Known rows, with every way that one mark hangs from another
[Q_756 [Q_267 Q_58]]: 149  166  -318  239  234  -206  93  -82  257  162  15  34  -127  -376  71  164  94  -155  3  210  -222  -87  445  -11  136  -393  19  116  -241  -16  8  21  -52  -84  -281
[Q_711 [Q_267 Q_540] [Q_384 Q_756] Q_980]: 60  -45  -367  -212  242  419  43  337  244  216  -157  184  -206  -244  -195  -140  332  65  33  94  -53  112  198  -198  -66  -572  21  555  -48  292  495  -232  67  -344  491
[Q_58 [Q_267 [Q_711 [Q_384 Q_756]]]]: -204  -13  -123  -111  207  285  286  12  268  180  -44  -72  -72  -211  -119  251  276  -282  78  319  -4  -243  181  -171  -26  -403  -5  438  -465  39  32  -106  127  -327  -158
[Q_394 [Q_947 [Q_384 Q_58]]]: -190  -62  91  166  -10  175  259  67  172  121  -33  -16  -375  36  -309  -14  -101  103  149  101  -211  29  74  -90  -4  -366  45  44  -298  -62  28  -193  31  160  -169
[Q_267 Q_58 [Q_711 Q_384 Q_980]]: 73  222  -502  93  329  2  271  211  306  141  -120  93  -47  -285  14  360  50  -323  -44  153  -132  48  344  -144  133  -865  -60  384  -178  6  141  -206  -40  -382  -136
[Q_58 [Q_267 Q_711] Q_384 Q_980]: -306  -122  -26  -156  127  460  333  87  -22  162  -88  -177  94  -186  190  440  241  -524  242  233  72  -153  57  -269  204  -655  -48  669  -404  -209  -62  -57  42  -322  -453
[Q_980 Q_58]: 113  161  -185  96  71  279  -167  -35  276  63  8  134  -165  -44  172  5  47  -77  -23  254  106  45  130  -5  -54  -224  -144  64  -237  106  117  -103  154  37  -27
[Q_58 [Q_384 Q_756 Q_947] Q_980]: -257  -200  -12  -182  -135  152  484  17  153  -145  -198  -125  -186  -224  394  372  215  -197  302  231  108  -143  -4  13  126  -266  56  185  -85  -55  -237  -325  163  -215  -93
[Q_394 Q_947]: -133  145  77  178  98  146  232  -57  155  116  69  29  -338  57  -122  28  -89  103  109  180  -19  15  20  -205  131  -247  -151  -104  -265  -69  69  -136  75  99  -273
[Q_58 [Q_384 Q_756] Q_980]: -220  -143  -99  -129  -66  251  304  21  -40  -47  -72  -19  -214  -115  329  170  69  -368  308  262  99  -131  -30  -20  148  -330  72  262  -184  -14  -122  -277  44  -341  -74
[Q_384 Q_756 [Q_947 Q_394]]: -128  -238  6  -109  -68  -11  356  -187  317  -220  -315  17  -305  -268  238  108  112  35  122  149  -141  -254  99  242  81  -11  -5  -64  -113  271  -218  -361  229  83  57
[Q_394 [Q_947 [Q_384 Q_756]]]: -238  -13  51  100  -52  174  248  96  158  156  5  35  -389  112  -161  -42  -120  91  146  122  -169  -81  75  -122  -8  -310  59  -67  -248  -43  69  -259  78  99  -153
[Q_711 Q_384]: -85  37  -282  35  181  -9  61  -8  105  79  182  112  -175  73  -178  -75  151  -128  187  226  -60  -74  6  -198  -18  -213  6  171  -169  25  131  -157  31  -245  60
[Q_947 Q_394]: -36  -151  -116  41  132  56  -65  -173  -76  -15  -53  163  -155  19  57  -216  -93  -193  161  51  -236  -127  2  64  209  -190  -88  119  -190  187  14  -163  6  88  -96
[Q_267 Q_711]: -92  222  -45  61  172  131  112  3  335  211  -56  58  -138  -121  8  268  108  -303  30  179  -72  -116  219  -75  86  -341  -217  132  -236  -7  -94  -114  70  -138  -261
[Q_756 [Q_267 Q_540 Q_711] Q_384]: -180  8  -159  177  209  -104  183  71  390  258  -95  102  -198  -258  -20  266  246  -193  -53  -40  -427  -158  428  -176  59  -498  -36  188  -243  -176  -161  39  43  -5  -366
[Q_267 Q_58]: 120  152  -369  182  114  -31  98  15  195  95  -8  74  -199  -220  52  150  -3  -184  -6  188  -145  76  303  89  178  -406  -87  74  -235  -54  47  6  -13  -246  -218
[Q_58 Q_267]: -104  -9  -59  -2  161  258  22  -47  100  139  -14  -38  -79  -171  -71  111  249  -149  32  250  2  -163  162  -133  143  -210  -93  310  -381  -26  138  111  90  -117  -229
[Q_58 Q_267 [Q_384 Q_947]]: -217  -234  21  -208  80  258  352  -53  91  -109  -186  -174  126  -212  71  420  389  -53  116  311  12  -241  93  -94  217  -232  -70  494  -331  -216  -31  -77  198  -140  -295
[Q_947 [Q_384 Q_58]]: -99  -139  -85  73  -42  96  -13  98  184  107  -101  43  -247  -86  -252  -15  84  -134  112  79  -288  -59  191  102  -30  -262  109  242  -227  22  -19  -101  -2  -18  31
[Q_58 Q_384 Q_980]: -184  -79  -109  -55  16  221  155  44  -125  21  26  -21  -87  -14  235  155  76  -377  309  179  48  -38  -55  -152  216  -400  -30  322  -142  -145  -40  -142  -7  -235  -206
[Q_711 [Q_384 [Q_947 Q_394]] [Q_980 Q_58]]: 60  -111  -323  -74  211  85  72  56  212  -159  -217  140  -23  -99  185  9  128  81  39  95  0  -13  15  -153  13  -465  -11  322  27  257  284  -406  163  125  260
[Q_394 [Q_947 [Q_384 [Q_58 Q_980] Q_756]]]: -249  -127  96  120  -121  228  405  91  203  103  -96  -55  -512  -63  -157  8  -119  27  229  124  -137  6  57  -37  -65  -407  161  11  -292  25  -53  -271  59  68  -70
[Q_947 [Q_384 [Q_58 Q_980]] Q_394]: -148  -417  -104  48  -61  120  4  38  -96  39  -159  68  -242  -46  -79  -252  -112  -298  294  -113  -438  -59  37  145  51  -434  199  336  -185  179  -70  -195  -67  149  18
[Q_980 [Q_58 Q_384]]: 56  21  -185  -43  69  345  -62  -32  121  -45  -24  103  -20  19  233  90  43  -140  64  332  122  -3  53  8  18  -312  -118  278  -288  -8  82  -228  157  -74  -93
[Q_267 Q_756]: 51  -57  -279  13  26  62  -137  129  81  42  58  110  -260  -139  74  -14  17  10  42  31  -262  77  356  -68  65  -150  -249  -9  -199  110  -11  -105  -56  -140  101
[Q_947 [Q_384 [Q_58 Q_980] [Q_756 Q_267]]]: -141  -195  -80  57  -89  35  192  80  259  128  -166  -47  -370  -336  -35  39  111  -221  200  113  -260  -157  282  110  -129  -344  333  232  -228  151  -146  -192  -10  -41  88
[Q_711 [Q_384 Q_756]]: -118  -30  -278  -46  100  25  207  -33  189  13  82  95  -301  -34  -99  -58  145  -122  194  304  -10  -151  32  -65  -88  -162  103  123  -212  145  55  -291  89  -342  202
[Q_756 Q_384]: -161  -55  -94  106  -12  -5  81  -5  218  -50  -64  193  -275  73  168  65  185  -212  19  33  -184  -157  51  -65  207  -231  -72  0  -152  -193  -40  -31  52  -80  -220
[Q_756 [Q_267 Q_58] Q_980]: 44  181  -171  113  307  -387  75  -35  319  145  -34  -5  -38  -516  263  325  155  -307  123  156  -338  -195  500  -141  129  -642  13  73  -310  -81  -119  10  -203  -68  -239
[Q_58 [Q_384 [Q_947 Q_394]]]: -155  -275  -31  -149  42  59  268  -123  -2  -225  -198  6  25  -48  184  189  117  -75  215  151  -135  -188  -28  70  249  -187  -90  284  -142  -53  -143  -316  122  6  -187
[Q_267 Q_58 Q_711]: 57  255  -305  162  178  40  230  66  377  198  -93  45  -136  -287  59  404  0  -357  -46  181  -171  41  407  49  141  -628  -169  163  -298  -67  -91  -64  8  -294  -387
[Q_384 [Q_58 Q_980] Q_756 [Q_947 Q_394]]: -142  -415  85  -73  -185  77  601  -181  378  -299  -474  -131  -486  -533  253  183  121  -69  259  146  -94  -112  71  388  -4  -175  154  61  -194  367  -406  -376  197  24  174
[Q_267 Q_540]: -57  44  -250  95  153  127  -82  90  101  273  58  80  -244  -155  -296  -30  92  25  25  82  -220  120  259  -66  19  -178  -169  118  -186  44  77  112  93  -100  -34
[Q_980 Q_711]: 117  53  -259  -5  164  174  -126  -16  298  121  -47  53  -102  -153  179  183  239  4  74  167  16  -125  168  -129  145  -259  -253  -2  -195  -205  55  -215  73  -53  -185
[Q_756 [Q_384 [Q_58 Q_267]]]: -167  -263  1  56  0  156  269  -66  284  -132  -230  30  -300  -196  29  161  297  -198  9  149  -169  -163  104  68  168  -314  33  269  -408  -130  -115  19  84  -131  -165
[Q_394 [Q_947 [Q_384 [Q_58 Q_267 Q_980]]]]: -257  -140  113  142  -29  293  334  112  105  181  -35  -124  -352  -49  -261  37  -38  15  203  87  -162  33  64  -189  0  -495  107  198  -363  -95  52  -92  36  124  -240

Rows
-161  112  -188  -39  170  99  289  16  372  138  -13  61  -211  -103  -70  207  144  -304  130  271  -39  -164  157  -91  -83  -368  -26  197  -279  98  -81  -318  102  -347  -29 -> [Q_267 [Q_711 [Q_384 Q_756]]]
272  -105  -402  -108  127  537  -273  115  331  96  -79  13  -9  -295  364  203  251  126  -53  200  57  22  365  -172  -53  -448  -294  227  -457  -102  172  -205  144  -7  -74 -> [Q_980 [Q_58 [Q_267 Q_756]] Q_711]
-80  -134  -126  -6  73  -76  401  -64  394  -142  -97  -58  -248  -237  -210  174  306  72  180  259  -69  -40  63  16  -91  -148  52  192  -182  85  -113  -245  145  -165  170 -> [Q_711 [Q_384 Q_58 Q_947]]
-173  -202  -29  133  -90  69  273  -5  276  -111  -184  75  -432  -144  184  131  180  -294  121  48  -158  -51  34  49  140  -365  46  109  -218  -106  -195  -59  22  -126  -126 -> [Q_756 [Q_384 [Q_58 Q_980]]]
-187  -308  134  -117  -149  231  670  -88  516  -174  -449  -300  -419  -687  145  438  386  -31  143  309  83  -145  195  234  -48  -185  151  223  -334  200  -308  -161  261  -143  67 -> [Q_384 [Q_58 Q_267 Q_980] Q_756 Q_947]
114  66  -263  -147  299  332  -57  242  203  163  -86  196  -39  -61  -57  -125  346  -73  47  68  39  34  55  -312  77  -587  -69  549  19  142  553  -228  -42  -236  283 -> [Q_711 Q_267 Q_384 Q_980]
120  -107  -353  -36  205  134  76  -32  332  18  -46  17  -164  -207  -36  148  300  27  188  254  -5  -77  101  -99  -16  -348  -80  192  -294  -134  32  -338  64  -205  49 -> [Q_980 [Q_711 [Q_384 Q_58]]]
66  -36  -219  -91  66  57  -243  174  196  1  -6  115  -177  -243  354  98  45  -93  99  39  -261  70  401  -152  -43  -394  -255  -27  -298  102  -62  -161  -107  -61  179 -> [Q_267 [Q_756 [Q_980 Q_58]]]
-31  -68  -130  -74  96  76  -135  82  481  -79  -183  166  -96  -140  658  325  328  -218  82  44  -131  -206  150  -243  76  -669  -177  -41  -301  -372  -101  -241  3  50  -184 -> [Q_756 Q_384 [Q_980 Q_58 Q_711]]
-185  -235  78  -79  -15  -99  115  -34  405  -276  -314  141  -120  -133  621  250  235  -199  124  -62  -313  -233  69  -69  97  -515  -79  -36  -183  -113  -241  -232  77  254  -135 -> [Q_756 [Q_384 [Q_947 Q_394]] [Q_980 Q_58]]
150  -179  -397  -176  196  645  -134  93  183  116  -111  -45  149  -242  188  289  299  93  20  309  100  1  226  -160  -9  -537  -211  514  -496  -265  189  -184  248  -80  -199 -> [Q_980 [Q_58 [Q_267 Q_540] Q_384] Q_711]
-152  -539  -117  -308  26  240  248  14  -109  -224  -212  -118  103  -232  181  239  209  24  163  106  -279  -153  202  -32  233  -297  -131  519  -376  -28  -85  -226  85  -75  -123 -> [Q_58 [Q_267 Q_756] [Q_384 [Q_947 Q_394]]]
181  42  -684  64  236  116  41  490  224  269  -195  95  -179  -575  -57  364  -87  -25  -196  -124  -518  391  803  -58  91  -874  -304  301  -222  110  56  -31  -84  -333  22 -> [Q_267 Q_58 Q_540 [Q_711 Q_980] Q_756]
36  -12  -434  162  203  -78  189  87  42  259  34  -43  -93  -431  -1  223  67  -163  132  127  -297  89  447  -93  109  -620  76  354  -235  -99  -14  56  -45  -188  -285 -> [Q_756 [Q_267 [Q_58 Q_384 Q_980] Q_540]]
-139  -481  -70  -24  16  202  4  -17  -76  18  -205  29  -115  -86  -228  -207  -7  -204  191  -12  -460  -163  106  167  64  -385  192  506  -376  152  9  -126  -9  148  -29 -> [Q_947 [Q_384 [Q_58 Q_267]] Q_394]
98  -34  -69  -200  85  274  -201  241  260  155  -60  141  -141  -215  200  0  291  -122  126  -56  -258  81  358  -177  46  -457  -288  202  -203  68  122  -108  -158  -167  171 -> [Q_711 [Q_267 [Q_756 Q_980]]]
-101  -405  -100  31  -13  83  -39  -26  -46  -13  -180  118  -191  -17  -184  -260  -106  -198  208  -60  -487  -114  86  225  43  -329  154  325  -243  182  -45  -224  -38  174  44 -> [Q_947 [Q_384 Q_58] Q_394]
-206  -274  -6  36  -64  -99  243  -82  249  -226  -240  140  -240  -3  275  114  197  -78  62  -86  -303  -206  7  40  249  -202  -65  -22  -64  -115  -176  -162  126  147  -231 -> [Q_756 [Q_384 [Q_947 Q_394]]]
-171  -333  -154  -54  -60  83  -46  8  -60  23  -127  165  -220  62  -1  -282  -120  -209  197  -31  -417  -247  74  159  40  -248  172  172  -166  220  -4  -314  15  106  53 -> [Q_947 [Q_384 Q_756] Q_394]
-97  -139  80  54  -84  32  445  -69  440  -103  -296  -175  -370  -463  86  348  278  -20  166  148  0  35  124  133  23  -184  -13  79  -113  84  -281  -106  154  -1  -11 -> [Q_384 [Q_58 Q_980] Q_947]
-214  -398  11  -242  97  246  318  -119  -53  -178  -237  -135  156  -160  128  276  264  -83  178  215  -114  -281  13  -21  276  -278  -37  548  -352  -104  -41  -169  165  -27  -293 -> [Q_58 Q_267 [Q_384 [Q_947 Q_394]]]
3  -191  -117  -20  -62  345  -43  236  266  223  -159  5  -226  -177  -37  31  261  -164  196  -36  -204  24  171  -28  -52  -525  63  354  -164  -95  74  -163  -34  -35  5 -> [Q_947 [Q_384 [Q_58 [Q_980 [Q_711 Q_267]]]]]
104  -33  -229  -114  -8  440  221  162  196  112  -138  50  -163  -240  267  124  215  -307  164  163  2  116  182  52  144  -660  -9  440  -203  -27  142  -150  -26  -415  -95 -> [Q_711 [Q_267 [Q_58 [Q_384 Q_756] Q_980]]]
-133  -459  -91  -54  -112  129  97  -52  43  -82  -272  99  -323  -123  -97  -241  -113  -198  213  33  -432  -195  109  358  -13  -281  249  268  -295  299  -135  -354  12  65  174 -> [Q_947 [Q_384 Q_58 Q_756] Q_394]
-95  -149  -107  -149  146  140  -67  112  86  80  -20  -50  -56  -327  122  185  231  -142  97  87  -266  -105  378  -237  108  -384  -188  256  -449  4  16  51  -90  -161  -28 -> [Q_58 [Q_267 [Q_756 Q_980]]]
-160  -379  194  -206  -59  -113  526  -218  484  -379  -547  -94  -356  -620  275  287  193  -60  247  183  -249  -271  168  374  4  -229  94  15  -320  329  -479  -423  118  49  238 -> [Q_384 Q_58 [Q_756 Q_980] [Q_947 Q_394]]
-99  -439  -94  4  -26  -12  123  -92  90  -37  -259  73  -284  -239  -76  -210  -71  -175  222  45  -489  -283  223  313  -41  -303  334  303  -297  326  -150  -347  -10  158  133 -> [Q_947 [Q_384 Q_58 [Q_756 Q_267]] Q_394]
21  -211  -488  -151  216  -3  -220  348  131  190  68  72  -159  -345  -14  127  178  126  182  -97  -505  161  505  -337  -88  -526  -281  79  -293  -74  -31  -134  -120  -214  242 -> [Q_267 Q_540 [Q_756 [Q_980 [Q_711 Q_384]]]]
0  -80  -153  -105  100  502  -2  -28  80  -11  -59  -5  79  -66  181  162  163  -148  28  383  157  -74  80  -55  37  -377  -79  507  -458  -51  165  -112  182  -101  -182 -> [Q_980 [Q_58 Q_267 Q_384]]
37  -62  -516  64  145  104  152  163  -14  131  -12  38  -99  -263  -168  198  -17  -78  49  178  -299  220  361  79  153  -544  -81  350  -300  -136  33  35  29  -365  -198 -> [Q_267 [Q_58 Q_384] Q_540]
-137  -198  -150  -75  -1  -126  -70  201  174  -99  -66  172  -253  -155  378  147  140  -195  107  -121  -473  -69  340  -199  139  -433  -209  -68  -247  -120  -189  -113  -178  -142  52 -> [Q_267 [Q_756 Q_384 Q_980]]
90  -152  -144  -106  -23  340  -104  243  263  73  -91  228  -251  -52  189  -65  301  -64  8  -115  -265  100  278  -111  103  -374  -243  208  -149  -17  151  -94  -70  -165  66 -> [Q_711 [Q_267 [Q_756 Q_384]]]
-135  -251  -175  -59  129  84  424  2  322  -21  -108  -161  -196  -358  -403  203  395  154  138  251  -131  4  151  -42  -134  -235  70  407  -321  64  -31  -73  201  -194  131 -> [Q_711 [Q_384 [Q_58 [Q_267 Q_540]] Q_947]]
-96  -83  -16  -310  79  140  307  106  525  11  -148  33  -174  -242  110  147  538  -36  245  167  -49  -142  98  -154  -143  -391  23  249  -122  102  67  -339  68  -251  291 -> [Q_711 Q_267 [Q_384 [Q_756 Q_980] Q_947]]
-66  74  -40  -115  37  109  34  -29  386  -37  -146  85  -263  -279  376  156  107  -216  121  304  19  -186  204  34  -76  -314  -24  -42  -328  179  -106  -256  77  -116  140 -> [Q_384 [Q_756 [Q_980 Q_58]]]
54  -67  -369  -113  104  35  249  43  207  -87  -174  2  -54  -364  379  424  102  -245  149  304  -117  -109  293  98  206  -638  -44  189  -365  -226  -130  -322  -25  -407  -181 -> [Q_267 [Q_58 [Q_384 [Q_756 [Q_980 Q_711]]]]]
-201  9  47  124  103  -252  409  -50  614  20  -245  20  -145  -287  274  508  394  -159  -34  9  -293  -343  341  -138  126  -376  -43  63  -134  -226  -299  -130  105  123  -438 -> [Q_756 [Q_267 Q_711] [Q_384 Q_947]]
-51  50  -245  119  343  -69  227  13  358  321  -1  -30  -166  -410  -366  194  206  -90  85  176  -309  -48  437  -132  -151  -453  42  373  -330  96  -99  -57  33  -122  -70 -> [Q_756 [Q_267 Q_540 [Q_711 [Q_384 Q_58]]]]
